(in the rows, 128 means zero)
Known rows, with every way that one mark hangs from another
dugem[bapus[notilag] vonam]: 132  102  138  93  75  155  82  94  103  83  130  136  116  108  72  94  107  78  126  132  117  107  117  90  154  123  66
pakot[koso]: 126  147  88  132  81  155  93  96  137  70  130  126  97  138  131  73  135  131  122  133  151  87  121  121  134  104  111
dugem[bapus[tabi] vonam]: 123  99  131  87  52  163  81  106  122  68  133  124  106  119  88  98  115  94  114  128  120  106  127  97  145  139  66
luga[dugem[bapus[notilag tabi]]]: 103  73  126  68  58  173  104  107  124  40  133  153  91  71  115  85  103  97  83  132  120  130  93  72  143  130  77
notilag[bapus[koso[pakot]] nafaleg]: 138  81  115  121  84  144  89  95  138  85  167  172  117  110  118  94  121  135  145  147  133  120  108  142  151  119  128
tabi[bapus[koso[pakot] notilag[nafaleg[vonam[dugem]]]]]: 141  74  119  115  109  166  110  98  100  63  184  173  113  101  132  82  113  105  121  170  134  97  124  127  156  125  99
dugem[vonam]: 128  129  118  114  74  142  71  93  120  91  128  124  115  132  103  80  140  96  128  120  123  89  126  105  146  112  103
koso[bapus[notilag[nafaleg] tabi] pakot]: 143  94  126  118  80  167  87  104  135  57  173  159  104  79  124  89  94  101  135  154  150  110  125  140  152  135  94
luga[dugem[bapus[koso[pakot] tabi] vonam] lufef[guzul]]: 109  74  145  66  45  158  111  133  155  58  143  159  116  87  86  86  97  100  46  151  147  127  122  63  120  148  53
lufef[luga]: 118  134  120  127  49  125  88  111  146  84  116  145  122  107  130  67  143  118  108  120  122  93  111  124  136  110  96
notilag[bapus]: 126  113  110  115  70  136  87  90  128  76  134  146  108  108  115  75  142  123  140  111  102  107  99  133  146  109  120
nafaleg[notilag vonam]: 132  139  93  121  113  162  98  112  133  111  139  140  136  141  126  42  144  125  153  128  126  95  149  133  174  83  83
pakot[koso[bapus[notilag[nafaleg[vonam]] tabi]]]: 141  118  100  109  105  184  122  98  122  60  174  151  115  115  127  87  97  122  139  155  158  104  127  135  158  129  78
fimik[nafaleg[notilag]]: 125  113  106  122  100  157  101  99  144  79  131  170  118  148  147  62  129  125  133  135  128  104  119  110  161  79  100
vonam[dugem[bapus] nafaleg[notilag]]: 130  126  120  139  95  144  110  81  102  81  141  155  82  110  114  62  114  119  120  138  102  120  104  124  158  90  95
luga[dugem[bapus vonam] lufef[guzul]]: 115  104  149  87  47  141  106  115  135  84  119  161  117  88  73  71  110  90  68  120  129  127  101  69  132  127  61
bapus[koso]: 112  107  92  107  77  145  82  107  131  65  133  144  109  139  138  79  133  133  107  139  131  93  119  95  128  103  124
vonam[dugem nafaleg[notilag[bapus]]]: 135  122  109  138  106  132  122  70  105  82  154  161  90  105  122  61  129  129  135  133  88  120  93  140  165  87  118
bapus[koso[pakot] notilag[nafaleg] tabi]: 130  54  105  94  95  164  104  112  138  50  173  169  114  106  142  108  86  121  116  177  159  115  124  93  153  134  115
fimik[nafaleg[notilag vonam]]: 130  115  103  118  122  164  106  104  139  93  138  166  137  158  151  49  139  126  149  132  127  103  136  123  174  74  88
fimik[nafaleg[vonam[dugem]]]: 126  114  117  125  114  151  100  89  124  64  130  163  108  137  171  58  160  110  126  121  108  99  117  125  164  79  122
fimik[nafaleg[notilag[bapus[koso]] vonam]]: 129  90  103  97  124  165  120  102  137  85  154  181  142  153  140  62  134  142  149  144  110  111  127  126  171  82  86
nafaleg[notilag[bapus[koso[pakot]]] vonam]: 137  113  99  109  116  164  104  114  145  102  165  151  141  126  113  52  143  139  156  148  119  101  152  156  165  94  78
notilag[bapus[koso]]: 118  94  101  100  74  141  93  97  126  66  144  154  111  120  120  85  136  138  127  132  107  105  104  118  134  111  121
lufef[guzul luga[dugem[vonam]]]: 110  139  151  99  35  121  107  122  154  78  117  150  133  92  96  80  151  98  62  129  128  95  96  103  122  136  65
guzul[lufef[luga[dugem]]]: 122  121  129  115  39  143  92  119  141  93  130  153  100  71  132  73  130  126  99  103  132  112  100  104  133  95  90
notilag[nafaleg]: 131  112  108  134  80  142  82  91  125  92  139  160  111  127  133  83  122  122  143  125  142  113  105  120  160  105  133

Rows
126  98  108  111  75  144  82  102  144  69  150  147  110  111  118  79  139  131  127  140  118  101  118  138  134  113  118
notilag[bapus[koso[pakot]]]
135  80  106  104  127  155  118  96  99  72  163  179  120  117  144  87  116  117  127  161  129  110  114  101  171  100  125
bapus[koso notilag[nafaleg[vonam[dugem]]]]
142  133  106  127  94  167  107  86  119  67  160  157  104  110  115  88  100  117  136  149  157  100  109  133  146  116  94
pakot[koso[bapus[notilag[nafaleg]]]]
114  97  136  96  33  154  97  129  137  83  136  159  99  75  119  85  115  133  84  120  130  120  102  91  122  102  67
guzul[lufef[luga[dugem[bapus[koso]]]]]
115  64  142  67  63  147  133  104  119  63  144  173  115  78  77  89  64  91  63  141  132  151  85  43  140  147  54
luga[dugem[bapus[notilag tabi] vonam[nafaleg]] lufef[guzul]]
114  113  132  95  61  133  108  111  139  88  123  160  120  98  94  65  123  95  69  119  135  118  103  67  136  117  89
luga[dugem[vonam] lufef[guzul]]
114  67  138  69  74  140  130  102  113  72  145  181  123  93  71  88  68  101  59  153  133  144  87  38  131  133  62
luga[dugem[bapus[koso notilag] vonam[nafaleg]] lufef[guzul]]
131  110  116  105  108  180  115  124  138  71  159  144  111  113  129  56  135  121  115  161  119  100  160  139  163  100  65
nafaleg[notilag vonam[dugem[bapus[koso[pakot] tabi]]]]
133  98  120  118  103  158  102  97  105  83  156  169  111  123  134  81  130  120  130  141  122  114  118  126  166  105  111
notilag[nafaleg[vonam[dugem[bapus[koso]]]]]
136  79  131  96  89  152  84  90  106  79  161  140  118  119  74  99  84  96  119  164  131  118  120  93  140  132  71
dugem[bapus[koso[pakot] notilag] vonam[nafaleg]]
134  104  109  111  121  161  115  96  137  94  147  175  139  142  136  53  140  130  162  128  107  114  124  139  181  81  84
fimik[nafaleg[notilag[bapus] vonam]]
134  145  103  130  122  157  111  105  121  96  140  144  115  123  139  40  159  116  138  130  107  91  142  140  178  73  96
nafaleg[notilag vonam[dugem]]
136  110  120  119  128  158  125  88  127  81  147  179  120  126  147  51  153  122  147  131  93  110  118  145  182  71  96
fimik[nafaleg[notilag[bapus] vonam[dugem]]]
137  90  124  109  96  161  95  100  105  90  145  167  126  111  105  83  101  102  149  135  130  125  113  113  174  114  84
dugem[bapus[notilag[nafaleg[vonam]]]]
134  74  98  99  120  160  107  102  109  83  162  176  137  133  134  89  104  124  139  158  142  114  120  95  168  106  116
bapus[koso notilag[nafaleg[vonam]]]
115  82  124  72  56  167  88  114  122  57  144  131  112  131  95  108  109  109  100  148  125  103  132  82  133  142  69
dugem[bapus[koso tabi] vonam]
126  67  128  90  115  176  114  108  131  33  153  171  109  117  160  80  123  106  107  160  120  110  131  110  156  106  87
fimik[nafaleg[vonam[dugem[bapus[koso[pakot] notilag tabi]]]]]
130  120  142  109  40  145  89  114  135  103  134  144  107  76  111  83  130  110  103  105  129  109  108  98  138  102  75
guzul[lufef[luga[dugem[vonam]]]]
132  61  112  104  77  157  102  103  144  62  177  171  112  106  130  106  110  139  135  155  136  124  113  134  153  136  121
notilag[bapus[koso[pakot] tabi] nafaleg]
122  78  104  94  66  154  94  110  150  46  158  145  108  107  130  90  128  135  117  148  122  108  124  128  133  130  112
notilag[bapus[koso[pakot] tabi]]
123  81  115  82  80  166  110  102  112  76  164  142  117  141  85  100  81  125  114  164  126  121  130  83  149  133  54
dugem[bapus[koso tabi] vonam[nafaleg[notilag]]]
136  65  108  100  97  164  104  108  140  75  184  168  131  116  132  92  120  139  151  153  134  123  130  148  167  133  108
notilag[bapus[koso[pakot] tabi] nafaleg[vonam]]
110  134  147  107  44  112  111  106  142  80  126  153  132  97  94  79  133  104  67  131  127  109  84  102  124  137  69
lufef[guzul luga[dugem[vonam[nafaleg]]]]
113  89  134  82  75  146  131  112  127  92  147  177  126  109  69  72  80  117  65  151  136  140  102  56  135  122  50
luga[dugem[bapus[koso] vonam[nafaleg[notilag]]] lufef[guzul]]
99  52  125  55  57  158  138  132  141  36  137  186  111  76  109  85  77  115  40  155  139  139  92  38  123  138  68
luga[dugem[bapus[koso notilag tabi]] lufef[guzul]]
123  119  124  137  81  134  94  75  96  65  134  147  74  107  124  72  121  112  111  124  99  118  91  121  142  103  117
vonam[dugem[bapus] nafaleg]
129  79  132  106  82  158  117  95  105  45  147  169  80  81  130  99  104  96  109  146  115  123  96  101  162  121  106
vonam[dugem[bapus[notilag[nafaleg] tabi]]]
135  111  109  136  113  138  118  79  118  77  168  162  92  104  124  65  126  134  126  157  101  115  111  145  154  91  118
vonam[dugem nafaleg[notilag[bapus[koso[pakot]]]]]
116  107  128  103  70  125  112  95  128  92  133  162  118  104  92  66  103  103  75  123  136  133  90  67  135  121  92
luga[dugem[vonam[nafaleg]] lufef[guzul]]
127  91  99  97  85  164  113  117  156  69  163  152  116  112  120  76  123  143  128  158  123  106  137  130  152  115  87
nafaleg[notilag[bapus[koso[pakot] tabi]]]
127  90  102  104  96  152  83  110  136  59  148  148  114  114  130  80  115  115  112  161  142  94  130  101  136  109  113
bapus[koso[pakot] notilag]
131  113  131  114  69  143  77  81  99  93  139  129  110  132  78  89  106  100  131  123  115  118  108  105  146  125  80
dugem[bapus vonam[nafaleg]]
119  79  121  80  85  165  111  91  133  76  176  151  110  95  94  83  107  119  104  154  120  131  115  101  150  129  77
luga[dugem[vonam[nafaleg[notilag[bapus[koso[pakot] tabi]]]]]]
103  85  158  53  33  143  131  136  148  45  133  164  135  79  84  107  111  97  38  162  130  110  96  71  117  162  31
lufef[guzul luga[dugem[bapus[koso notilag tabi] vonam]]]
138  91  112  100  95  154  105  92  130  88  177  141  122  127  92  87  103  125  134  161  124  116  131  119  157  127  80
dugem[vonam[nafaleg[notilag[bapus[koso[pakot] tabi]]]]]
